Each row was made from one small tree. The marks that hang from a mark follow it in brackets, in the order of their numbers. Every link used is in the known rows. Write each row's tree.
Known rows:
j_340[j_183]: -0.59  -1.70  3.76  0.96  -1.98  -1.43  0.69  2.15  -1.96  -2.91  3.55  1.18  3.31  0.80  -4.70  3.15  2.24  -1.12  1.93  -1.36  1.69  0.48
j_340[j_183 j_208[j_695] j_334]: 0.01  0.44  2.71  -0.59  -2.63  -1.53  2.25  -0.13  -1.42  -2.16  4.22  -1.83  5.74  2.45  -3.34  3.82  1.97  -1.21  -2.98  1.80  1.50  1.41
j_340[j_183[j_559] j_208 j_334[j_518[j_695]]]: -0.02  1.38  3.66  -1.39  -2.71  -0.38  2.44  -0.05  -2.19  -2.43  5.24  -1.97  4.74  3.02  -3.20  4.02  2.18  2.51  -0.94  1.65  1.04  -1.31
j_695[j_183[j_208[j_334] j_518]]: 0.69  -0.31  6.10  0.68  -2.96  3.31  -2.63  1.09  -0.88  0.69  -3.98  1.25  -1.47  -0.12  -5.10  0.58  3.60  -2.20  4.31  2.41  1.32  -3.06
j_518[j_340 j_695[j_183[j_208[j_334]]]]: 1.28  1.54  3.68  1.60  -3.38  0.92  0.67  2.10  3.80  -2.41  -1.00  2.28  1.68  2.57  -0.38  0.51  2.64  -0.94  1.83  8.77  1.67  -2.02
j_183[j_518]: -0.08  -1.34  5.78  0.78  -3.24  0.03  -1.06  1.78  -0.62  -0.83  -2.53  2.17  -1.13  1.28  -3.80  5.78  2.41  -2.81  6.31  -1.98  1.83  -1.30
j_340[j_208[j_183 j_334 j_518 j_695]]: -0.57  0.28  1.70  -0.71  -1.38  -0.03  2.72  0.69  -4.49  0.55  2.31  -3.00  2.70  1.57  -1.94  2.63  2.11  -3.04  2.62  0.09  -0.23  5.27
j_183[j_208 j_518[j_695]]: 1.01  -1.03  6.50  1.29  -4.54  3.44  -2.61  3.32  1.28  2.20  -3.41  -0.22  -1.89  2.13  -1.04  6.86  2.32  -2.00  8.19  3.19  1.85  -2.54
j_518[j_695]: 0.23  1.07  4.33  3.19  -3.42  -1.40  0.53  1.03  0.55  -3.86  -0.18  3.32  0.14  0.91  -0.17  4.27  1.31  -3.19  3.71  2.88  0.33  0.16
j_559[j_695]: -0.35  -0.31  5.43  1.60  -2.38  -3.49  -1.49  1.36  1.15  -5.13  -0.74  2.28  -0.06  1.00  -1.68  2.01  2.51  -0.09  3.21  -1.98  0.60  0.59
j_183[j_208[j_334 j_695] j_518[j_340] j_559]: -1.59  1.13  4.14  -1.11  -2.84  2.74  0.38  3.86  2.40  4.46  -1.63  -2.82  -1.63  4.17  -0.24  1.04  1.63  -0.05  7.36  2.92  2.91  -1.49
j_695[j_183[j_518 j_559]]: -0.47  1.05  6.03  0.72  -2.59  2.49  -1.95  1.42  -1.46  -0.40  -2.18  1.59  -0.80  -0.57  -4.40  1.76  3.17  -1.58  3.76  1.38  1.37  -3.99
j_334[j_208[j_695[j_183[j_559]]] j_518]: -0.90  0.88  3.74  1.38  -5.39  -2.07  0.05  1.73  -0.17  -3.75  -0.97  2.97  0.18  0.59  -4.70  -0.63  0.49  -0.17  3.02  -0.49  -0.77  -0.82
j_183[j_208[j_334] j_518[j_340 j_695]]: 0.70  -0.32  4.94  0.07  -3.53  3.03  -0.49  3.04  3.49  2.18  -3.03  0.26  -1.34  4.08  -0.92  3.71  2.68  -1.09  7.03  5.00  2.78  -1.58
j_340[j_208[j_183 j_334[j_518] j_695]]: -1.00  -0.08  1.87  0.07  -2.19  -1.77  3.14  0.84  -4.29  -2.65  3.57  -1.96  2.49  1.62  -1.94  2.31  1.78  -2.21  2.80  -0.39  -0.26  3.85
j_208[j_334 j_518[j_340 j_695[j_183[j_559]]]]: 0.12  2.86  2.56  0.02  -1.09  0.70  1.89  0.21  0.92  0.66  -1.85  2.12  -0.03  2.43  -2.22  -1.32  2.62  -1.40  2.11  4.29  0.47  1.74
j_334[j_208[j_183]]: 0.32  -0.65  3.41  -0.24  -4.26  -1.56  0.96  1.02  -0.77  -3.33  1.26  1.42  2.43  0.45  -4.37  1.14  1.22  -0.78  3.62  -1.50  0.82  0.47
j_334[j_518[j_340]]: 0.21  -1.33  3.59  0.33  -3.97  -4.27  1.45  1.92  -0.35  -5.22  0.38  2.59  1.29  2.89  -3.80  1.84  1.57  1.08  4.68  -1.97  0.46  -0.81
j_334[j_518[j_340[j_208]]]: 0.27  -1.62  3.86  -0.17  -3.70  -3.18  1.93  1.68  -1.27  -5.21  1.39  1.17  2.41  3.18  -3.38  2.96  1.95  1.35  4.21  -1.44  0.45  -0.71
j_695[j_183[j_208 j_518]]: 1.14  -0.87  6.62  0.84  -3.70  3.42  -3.44  1.97  -0.89  0.61  -3.81  0.88  -0.78  -0.25  -4.77  2.45  3.51  -1.86  4.66  2.38  1.35  -3.93
j_340[j_208]: 0.15  -1.20  5.10  0.43  -2.49  -0.40  1.65  0.23  -3.22  -3.89  2.24  -0.45  2.65  1.20  -2.13  4.59  2.38  -1.84  3.18  -1.17  0.53  0.35
j_208[j_183[j_559] j_334 j_518[j_340] j_695]: -1.68  2.65  -0.92  -1.77  -0.97  -1.47  3.58  2.26  -1.27  3.27  1.68  -2.88  1.83  3.02  -1.10  -1.74  1.13  -1.43  3.12  1.58  0.67  5.72
j_559[j_208]: 1.03  -0.07  5.60  1.09  -3.52  -1.76  0.65  -0.08  0.42  -3.90  1.39  2.67  0.23  -0.07  -3.42  0.82  2.03  -3.14  4.33  -1.35  0.65  1.08
j_340[j_183[j_559] j_208[j_334 j_518 j_695]]: -2.13  0.79  2.24  -0.84  -0.11  1.88  2.95  1.90  -3.98  1.89  5.30  -3.93  3.94  2.14  -2.63  2.30  2.27  -1.04  0.95  0.77  0.72  3.82

Which tree is each row?
0.42  1.11  4.32  -2.01  -2.39  -0.09  -0.98  0.80  0.58  1.54  1.36  -2.68  2.60  2.63  -3.81  0.74  2.37  3.20  0.53  0.18  1.82  -1.05 | j_340[j_183[j_208[j_518] j_559[j_695]] j_334]
0.53  1.18  4.82  2.23  -3.80  -1.28  -0.02  0.57  1.05  -3.01  0.50  2.59  0.22  -0.83  -2.93  -0.40  1.81  -4.77  2.41  1.81  0.17  1.55 | j_559[j_208[j_695[j_183]]]
1.90  0.56  4.31  -0.67  -4.00  -0.66  0.78  0.82  1.96  -1.60  1.49  1.10  1.49  1.31  -2.81  2.62  2.54  -2.28  3.88  2.20  1.91  0.78 | j_559[j_208[j_183[j_518[j_340[j_334] j_695]]]]
-1.15  0.50  2.18  0.11  -5.24  -2.92  1.23  2.60  -1.36  -2.79  1.63  0.55  1.40  1.26  -3.76  0.51  -0.03  0.73  4.53  -1.77  -0.51  0.93 | j_334[j_208[j_183[j_559] j_695] j_518]
-0.94  -0.05  3.62  -1.57  -1.18  1.46  2.47  0.54  -4.29  -0.50  3.24  -2.75  1.92  1.58  -2.35  3.43  2.97  -1.06  4.40  -0.75  1.29  1.22 | j_340[j_208[j_183[j_518 j_559] j_334]]
-1.36  1.85  1.71  1.29  -1.49  -2.22  1.73  0.16  -1.43  1.12  -2.17  1.33  -1.37  1.44  -2.62  -0.75  0.93  -4.85  2.90  -0.98  -0.76  5.93 | j_208[j_334 j_518 j_695]
1.37  1.70  3.09  -0.43  -5.42  -3.78  1.08  -1.42  0.94  -4.33  -0.75  2.84  1.41  1.91  -4.22  0.99  0.78  0.60  1.07  0.08  0.06  -0.67 | j_340[j_334[j_208[j_183] j_518[j_695]]]
-0.48  2.61  5.10  -0.39  -2.70  2.28  1.46  2.22  3.96  0.83  0.28  1.26  -1.21  3.01  -0.49  2.44  2.52  -1.09  5.95  4.29  2.86  -1.41 | j_183[j_518[j_340 j_695] j_559[j_208[j_334]]]
-0.27  -1.73  2.93  0.02  -3.49  -2.97  2.14  2.95  -1.13  -4.30  3.12  0.40  3.73  3.42  -3.59  3.29  1.82  1.26  2.83  -0.16  0.83  0.26 | j_334[j_518[j_340[j_183 j_208[j_695]]]]
1.50  2.64  3.46  -0.36  -2.98  0.04  0.45  0.53  1.62  0.36  -2.36  1.35  1.65  2.55  -2.08  1.54  2.26  -0.41  1.22  4.85  0.70  -0.50 | j_208[j_518[j_340[j_334] j_695[j_183[j_559]]]]
-1.13  -0.10  4.65  -0.01  -1.94  3.62  -0.31  3.59  -0.31  2.71  2.13  -1.48  0.69  2.15  -2.75  3.66  2.62  0.09  5.09  2.37  2.60  -1.28 | j_340[j_183[j_208[j_334] j_518[j_695] j_559]]
1.01  0.01  5.19  0.24  -2.80  -2.54  -1.17  1.35  1.87  -4.22  2.22  0.82  1.07  0.16  -2.20  0.62  3.17  -0.43  3.58  -0.71  0.78  2.47 | j_559[j_208[j_183] j_695]
0.34  0.75  3.52  -0.45  -3.73  0.40  1.22  2.08  2.08  -0.63  0.36  1.52  2.67  2.47  -3.17  1.55  1.31  0.52  2.75  2.13  1.12  0.10 | j_334[j_208[j_518[j_340[j_183[j_559]] j_695]]]
1.55  1.17  2.29  -0.94  -3.70  -2.09  1.47  1.23  1.35  0.17  1.44  -0.54  2.50  1.66  -2.51  0.50  1.59  -2.71  2.54  1.75  0.78  4.07 | j_559[j_208[j_183 j_518[j_340[j_334]] j_695]]
0.14  -1.64  3.31  -0.62  -4.88  -2.83  1.66  2.55  1.39  -4.93  1.64  2.91  3.31  3.08  -5.89  0.67  1.32  2.76  2.86  -1.01  1.13  -1.12 | j_334[j_208 j_518[j_340[j_183]]]
0.23  -0.08  6.06  0.97  -2.48  -0.73  -3.04  2.24  2.46  -3.48  -2.81  2.52  0.04  1.02  -3.06  1.69  3.93  0.17  2.27  1.61  1.49  -1.84 | j_559[j_695[j_183[j_518[j_340]]]]
1.24  0.03  3.77  -0.17  -4.28  -1.62  -0.15  0.75  0.28  -1.64  1.45  0.13  2.65  2.67  -4.56  2.53  1.69  1.74  0.77  1.67  1.08  -1.47 | j_340[j_183[j_208] j_334[j_518[j_695]]]
0.74  -0.51  4.73  -0.87  -3.63  -1.09  0.16  1.24  2.42  -1.02  -2.68  2.19  0.48  3.43  -3.72  4.56  2.48  -1.06  3.89  0.44  3.00  -2.14 | j_183[j_518[j_340[j_334]]]
0.70  0.26  5.45  0.53  -2.15  -0.32  -2.69  1.67  1.93  -2.22  -2.72  1.06  0.14  1.21  -2.81  -1.18  3.74  0.99  2.06  1.96  0.66  -0.53 | j_559[j_695[j_183[j_208[j_334 j_518[j_340]]]]]
0.72  -0.29  5.41  0.60  -3.11  1.32  -1.62  1.67  0.31  -1.61  -2.97  2.74  0.66  0.54  -4.88  2.29  3.57  -2.01  2.73  2.79  1.98  -3.31 | j_695[j_183[j_518[j_340]]]
0.08  3.03  2.19  -0.25  -3.02  -1.07  0.48  1.31  1.10  1.62  -2.60  -0.11  1.70  2.22  -2.37  -0.55  1.47  -1.69  0.04  4.08  0.42  1.01 | j_208[j_518[j_340[j_334]] j_695[j_183[j_559]]]
-0.71  0.90  6.57  -0.40  -2.98  1.84  -0.37  1.79  0.28  0.84  -0.08  0.48  -1.81  0.97  -2.71  3.48  2.37  -1.52  7.25  -1.23  2.09  -1.94 | j_183[j_518 j_559[j_208]]
-0.57  0.77  2.98  0.40  -5.43  -2.48  1.15  2.63  2.01  -4.00  -0.51  2.75  1.80  2.31  -4.17  -1.29  0.64  1.21  2.39  1.59  0.17  -1.26 | j_334[j_208[j_695[j_183[j_559]]] j_518[j_340]]
-0.21  0.99  5.50  -0.01  -2.63  2.26  -1.19  1.99  0.04  -0.46  -1.98  1.38  0.25  0.63  -3.91  1.42  3.34  -0.64  3.30  2.91  2.10  -4.33 | j_695[j_183[j_518[j_340] j_559]]
-0.73  0.50  6.18  0.06  -2.79  0.70  -1.85  2.62  0.44  -0.21  0.17  -2.67  -0.88  1.65  -0.02  0.53  1.97  2.50  6.40  -0.56  1.01  -2.12 | j_183[j_208 j_559[j_695]]
-0.37  2.77  0.47  -1.95  -0.81  0.20  3.26  1.38  -0.87  2.31  1.78  -1.54  1.75  2.98  -0.96  -0.35  2.15  0.00  3.96  3.10  0.90  3.57 | j_208[j_183[j_559] j_334 j_518[j_340 j_695]]
0.44  0.37  6.09  -0.43  -3.32  4.05  -2.27  2.88  0.39  1.60  -2.50  -0.66  0.02  1.01  -3.44  1.20  3.37  0.37  4.76  3.84  2.19  -5.23 | j_695[j_183[j_208 j_518[j_340] j_559]]
1.12  0.42  2.29  -0.03  -2.73  -0.24  0.27  1.98  -2.90  1.19  0.48  -0.79  1.94  0.92  -1.94  4.69  1.97  -1.96  4.75  1.34  -0.18  3.12 | j_208[j_183 j_518[j_695]]
-1.44  2.49  3.69  0.34  -2.49  -1.84  2.59  0.91  0.72  -2.13  2.41  0.81  -0.43  1.53  -1.48  -2.01  1.12  -0.99  4.31  -0.20  0.68  1.15 | j_183[j_559[j_208[j_334[j_518[j_340]] j_695]]]
0.15  0.35  2.46  0.51  -1.85  0.33  3.64  2.41  2.27  -3.14  4.48  0.52  5.12  4.13  -0.21  3.64  2.73  -0.35  0.34  7.04  2.40  0.89 | j_518[j_340[j_183 j_208[j_334]] j_695]
-1.27  2.77  3.94  0.22  -1.90  -0.59  1.82  0.26  -0.50  0.19  1.35  0.13  -1.08  0.67  -1.69  -1.50  1.26  -2.27  4.52  -0.96  0.16  2.31 | j_183[j_559[j_208[j_334 j_518 j_695]]]
1.37  1.52  4.08  -0.98  -4.41  -2.90  0.65  -2.43  1.04  -2.38  -2.68  2.76  1.06  1.65  -5.01  0.12  1.05  -0.67  0.57  -1.72  0.55  -0.12 | j_340[j_334[j_208[j_518]]]
-0.92  1.63  3.33  0.17  -1.16  1.35  1.79  0.02  -3.56  0.34  0.37  -1.54  1.33  0.98  -2.23  0.91  2.36  -3.06  1.52  1.38  -0.49  2.85 | j_340[j_208[j_334 j_518 j_695[j_183[j_559]]]]
